Known rows, with every step that occurs
zagil/vikag/lisir/delo/femus: [  7.3 -19.9 -16.8   6.0  17.9 -25.8 -18.5  13.1  28.8  -9.8 -50.8   2.3
  -8.1  38.4 -18.2   1.5  -9.2  16.0   8.8 -14.8  -5.9]
lisir/delo: [  8.6 -25.0  -9.9  -7.3  32.6  -2.0 -27.7 -18.6  30.2 -15.3 -28.9   1.8
  13.1  24.7  12.1   7.9  18.3  26.2  -3.3 -10.4 -10.4]
femus/demek: [ -1.2 -13.5   3.5  -5.8  45.7  -7.8 -20.1 -26.9  32.2 -20.5  -1.8 -23.4
  16.3  30.3 -14.5  -0.5  12.4  23.2   5.3  -0.7  -1.7]
zagil/delo: [  2.3 -22.6  -1.6   8.1  23.9 -11.3 -21.6  -7.6  26.7 -15.6 -27.3   0.6
  19.0  23.2  -7.8 -17.5   5.8  12.6   3.9 -11.6  -7.2]
bage/vikag/femus/demek: [  0.2 -13.9  -9.1  -4.0  42.2 -16.5 -20.2 -10.8  36.3 -25.4 -14.0 -36.5
  14.3  11.5 -32.7   5.8 -11.2  23.8   4.3 -21.3   5.8]
nedogat/bage/vikag: [ 12.3 -33.7  -3.5   5.7  36.2  -0.1  -7.4  -2.4  52.6 -26.7  -6.7 -19.8
   7.9   8.8 -24.9   1.4  -0.3  21.6  -8.0 -25.8  -0.2]
femus/vikag/lisir: [  5.1 -18.6 -12.2  11.4  38.0  -0.9   4.9   1.1  44.8 -28.0 -43.1 -12.6
 -14.7  23.2  -0.1   0.9  -9.6  30.8   8.3 -35.7  -1.0]
lisir/delo/femus/vikag: [  6.5 -15.6 -12.0  -1.4  31.0  -3.1  -7.0  -2.6  44.7 -30.4 -46.9  17.2
  -6.4  31.7  -0.1  34.8   0.6  26.0  -3.8 -29.9  -7.3]
nedogat/bage/delo/femus/demek: [  9.6 -14.4  16.8  -5.8  38.8  10.5 -15.3  -6.5  39.9 -24.7  -9.6 -19.3
   9.7  28.7 -35.2   5.7  19.6  35.8  -9.0 -11.1   6.0]
bage/vikag/lisir/delo/femus/demek: [  8.1  -6.5 -16.5  -1.8  34.1 -15.5  -4.1  -2.2  48.3 -27.3 -39.3  -4.4
 -14.1  24.8 -28.6  11.8 -12.3  40.8   1.9 -10.2  -8.5]
vikag/femus/demek: [ -3.3  -8.2   4.3  -5.4  39.1 -14.2 -31.7 -22.0  25.9 -21.9 -16.9 -37.2
  20.3  15.5 -22.4   1.5   1.7  23.3  13.2  -4.8  11.5]
demek/bage/delo/femus/vikag/lisir: [ 12.3 -12.9 -15.4  14.0  40.2  15.8   0.3  19.9  46.9 -38.9 -54.5  -3.7
 -16.8  45.2 -21.5   0.4   0.1  29.6  -3.4 -33.1   0.6]
zagil/vikag: [ -0.6 -31.7 -10.3   1.8  30.9 -20.4 -21.1  -1.6  23.9  -8.2 -12.0 -16.7
  15.1  40.4 -15.8  -6.3   2.7  -1.2   3.9 -19.3  -5.6]
lisir/delo/femus/demek: [  3.8  -5.4   1.4  -8.3  34.2 -11.2 -22.4 -22.6  34.1 -23.5 -24.3  -0.8
  10.6  35.4 -15.5  20.7  13.0  30.0   1.3   4.9  -6.1]
lisir/delo/femus: [  5.8 -13.2  -7.5  -9.0  24.8 -13.9 -23.4  -9.9  33.8 -17.1 -39.6   9.4
   5.5  25.0  -5.6  17.1   7.4  15.9   0.8  -9.5  -8.9]
femus/demek/bage: [  2.5  -8.5   3.1   8.3  51.6   7.4 -26.4 -25.3  36.9 -39.0   0.3 -27.3
  24.7  47.0 -20.5  -5.0  21.0  25.6   3.9  18.2  -0.8]
lisir/delo/femus/demek/bage: [  7.1   0.3   0.6   4.4  41.5   4.0 -29.7 -20.4  40.8 -42.2 -22.0  -3.6
  16.8  50.1 -21.7  15.7  19.2  30.0  -1.5  20.7  -2.3]
nedogat/bage: [  9.3 -26.6  10.5   5.3  33.4   2.1 -18.8 -12.3  41.9 -23.2  -9.7 -20.3
  16.8  13.4 -14.3  -2.4  11.1  21.2  -0.8  -9.8   3.8]
vikag/femus: [  0.3 -17.9  -2.8  -3.7  29.0 -17.3 -30.7 -10.1  23.6 -14.0 -33.8 -27.5
  17.0   7.1 -11.7  -0.8  -3.9  10.2  11.6 -21.4   9.8]
zagil/vikag/femus/demek/bage/delo: [  8.6 -20.3  -5.4   5.6  43.5   5.1 -39.4   0.4  19.9 -27.9 -13.8 -39.3
  27.0  55.3 -30.1 -10.8  19.2  21.4  -5.2 -12.5   9.7]
zagil/vikag/femus/demek/lisir: [  3.1 -23.2  -2.2   0.8  26.6  -7.7 -25.6 -20.5  23.9 -28.5 -11.4 -40.8
  31.7  42.7 -30.8   7.6  -3.5  18.2   8.3  -7.9  15.7]

Rows
[ 11.2 -17.2 -24.4  -0.9  24.9 -17.9  -4.4  10.8  44.4 -19.3 -54.1   6.7
 -19.9  13.8 -20.4   7.6 -16.6  27.6  -0.4 -24.7 -11.1]  bage/vikag/lisir/delo/femus
[  0.1  -9.1 -10.0  10.0  30.6 -11.2   5.7  10.1  46.4 -27.6 -52.7  -2.8
 -20.8  23.8 -20.6  12.5 -21.3  20.9  12.6 -32.6   1.0]  delo/femus/vikag/lisir
[  2.2 -11.9   5.1  -4.6  31.8   1.4 -24.4 -32.8  30.0 -34.7 -17.5 -37.1
  29.4  27.1 -21.1   9.4   2.3  30.1   9.7  -0.7  17.1]  vikag/femus/demek/lisir
[ 17.6 -21.1 -11.1   8.3  22.6  -5.8  -4.5  11.8  60.1 -28.5 -46.4  -2.4
 -15.9   7.5 -27.9   8.4 -13.3  39.5  -3.5 -22.2  -0.2]  nedogat/bage/vikag/lisir/delo/femus
[  2.0 -23.0 -17.6  -3.3  32.5 -21.6 -19.7   0.7  34.2 -17.8 -30.4 -26.4
   7.5   2.3 -22.8   3.3 -16.1   9.9   2.4 -35.2   2.2]  bage/vikag/femus
[ 19.3 -22.5 -28.6  14.6  38.2   4.9 -12.4   3.1  48.7 -36.7 -42.1  -4.8
  -6.0  29.7  -7.0  -7.7   3.3  38.3  -5.1 -12.7 -10.7]  demek/bage/vikag/lisir/delo
[  3.0  -4.6  -7.3   6.5  47.9  -9.7 -12.4  -7.3  49.3 -42.1  -7.1 -18.9
   7.1  43.7 -51.2  10.0  -2.9  16.5  -0.4   2.5  -6.0]  delo/femus/demek/bage/vikag
[  1.9 -10.8  -8.0  20.9  16.6 -14.6   4.6  16.5  45.2 -28.1 -63.2  11.0
 -15.4  25.7 -22.7  -3.4 -25.1  23.1   9.7 -31.7  -1.0]  zagil/delo/femus/vikag/lisir
[ 13.0 -16.4 -11.9   4.8  42.9  17.8  -6.5   9.3  43.8 -40.4 -37.6   0.8
  -1.0  51.3 -19.0  13.0  12.0  20.1 -12.2 -33.5  -1.9]  demek/bage/delo/femus/vikag
[ 10.3 -14.4  -0.8   0.8  54.4  23.4 -26.2 -16.1  29.9 -32.3  -5.8 -23.0
  21.1  53.1 -16.4 -11.7  35.3  33.2  -9.9  -1.3  -2.8]  femus/demek/bage/delo
[  3.1 -19.1  -7.0 -13.5  31.8  -5.1 -17.3   1.7  24.8  -7.0 -33.5  -2.1
   2.1  29.2 -16.9  -0.4  12.9  10.1  -4.8 -27.9  -5.3]  bage/delo/femus
[ -5.5  -1.6   5.9  -6.9  37.1 -17.6 -17.3 -18.2  34.0 -21.9  -9.7 -15.6
  10.9  32.8 -34.3  10.1   2.9  14.6   7.4   2.3  -0.4]  delo/femus/demek
[  3.4  -0.5  -3.2  -1.2  31.6 -12.3 -16.7 -11.5  37.4 -22.0 -41.2  -5.7
  -5.3  29.4 -18.7   7.8   0.4  41.6   9.0   4.9  -0.6]  vikag/lisir/delo/femus/demek
[ 16.5 -11.6 -20.0  15.2  48.4   8.9 -11.5  -8.5  52.3 -44.3 -25.3 -15.8
  -1.5  38.2 -17.8  -4.6   7.5  51.6  -5.3   2.1  -7.9]  femus/demek/bage/vikag/lisir/delo
[  4.3 -16.0   3.1  -5.0  36.8   8.4 -11.3 -37.1  36.3 -33.1  -2.3 -23.1
  24.9  40.5 -13.7   7.6  13.6  31.4   1.7   4.1   2.2]  femus/demek/lisir
[  7.6 -10.8 -11.5  -0.1  23.6 -14.9 -16.6   0.2  34.1 -15.2 -57.4   5.0
  -9.8  19.0 -10.0   4.2  -4.8  27.8   8.6  -9.5  -4.4]  vikag/lisir/delo/femus
[ 22.3 -30.8 -13.7  10.7  31.5   5.1  -6.4   4.7  57.8 -27.1 -34.8 -10.1
  -9.2   3.4  -7.0  -0.5  -1.1  48.5  -7.8 -23.1  -1.1]  nedogat/bage/vikag/lisir/delo
[  1.0  -7.7   6.1  -5.8  31.7  -2.0  -9.2 -28.5  36.4 -34.1 -11.0 -14.7
  18.6  42.6 -33.7  16.9   2.2  19.9   5.4   6.5   4.1]  delo/femus/demek/lisir
[  7.7 -11.1  -1.0   0.1  49.3  16.4 -38.9 -11.6  26.3 -33.4 -20.1 -37.5
  24.4  38.3 -21.3  -8.1  23.6  34.0  -3.4  -7.3  11.5]  vikag/femus/demek/bage/delo
[ 10.0 -13.5  -1.2  -7.4  27.7   9.2 -30.1 -36.3  30.8 -35.1 -30.7 -21.4
  28.8  28.9  -1.9  21.2  13.3  46.3  -0.3   2.0  11.5]  vikag/femus/demek/lisir/delo
[  9.9 -15.0  -7.8  -0.9  39.3   9.8 -23.1   2.2  30.7 -25.9 -31.1  -7.6
  10.2  44.7 -23.5  -3.7  19.5  10.3  -6.8 -12.9  -4.8]  demek/bage/delo/femus
[ -2.4  -3.3   7.9   5.7  25.6 -19.9 -18.5 -10.3  31.9 -22.0 -22.3  -0.6
  15.6  33.0 -36.2  -4.8  -1.1  16.4   8.3   5.4  -1.5]  zagil/delo/femus/demek
[  7.2 -18.5   7.0   3.1  40.9  -4.8 -19.5  -9.4  48.9 -35.2  -6.2 -42.9
  13.6   2.1 -37.9   8.4  -6.7  36.3  -0.7 -18.7  15.0]  nedogat/bage/vikag/femus/demek
[  4.2 -12.0  -7.9   3.2  25.6 -22.8 -17.7   1.4  32.1 -17.0 -34.9  -9.6
  -4.4  46.4 -28.6   6.1  -4.5  29.1   8.7  -1.2  -2.9]  zagil/vikag/lisir/delo/femus/demek
[ 15.0 -28.6  -9.9  -7.0  24.1  13.5 -17.7 -29.7  34.7 -28.3 -31.8   2.0
  21.3  34.1  13.6  15.3  20.1  33.3  -7.2  -8.2  -3.5]  demek/lisir/delo
[  5.1 -18.0 -10.1  -5.8  33.8  -0.9 -10.7 -23.2  40.3 -39.0 -14.0 -37.0
  20.5  20.4 -31.7  13.1 -11.6  29.3   1.2 -16.2   9.8]  bage/vikag/femus/demek/lisir
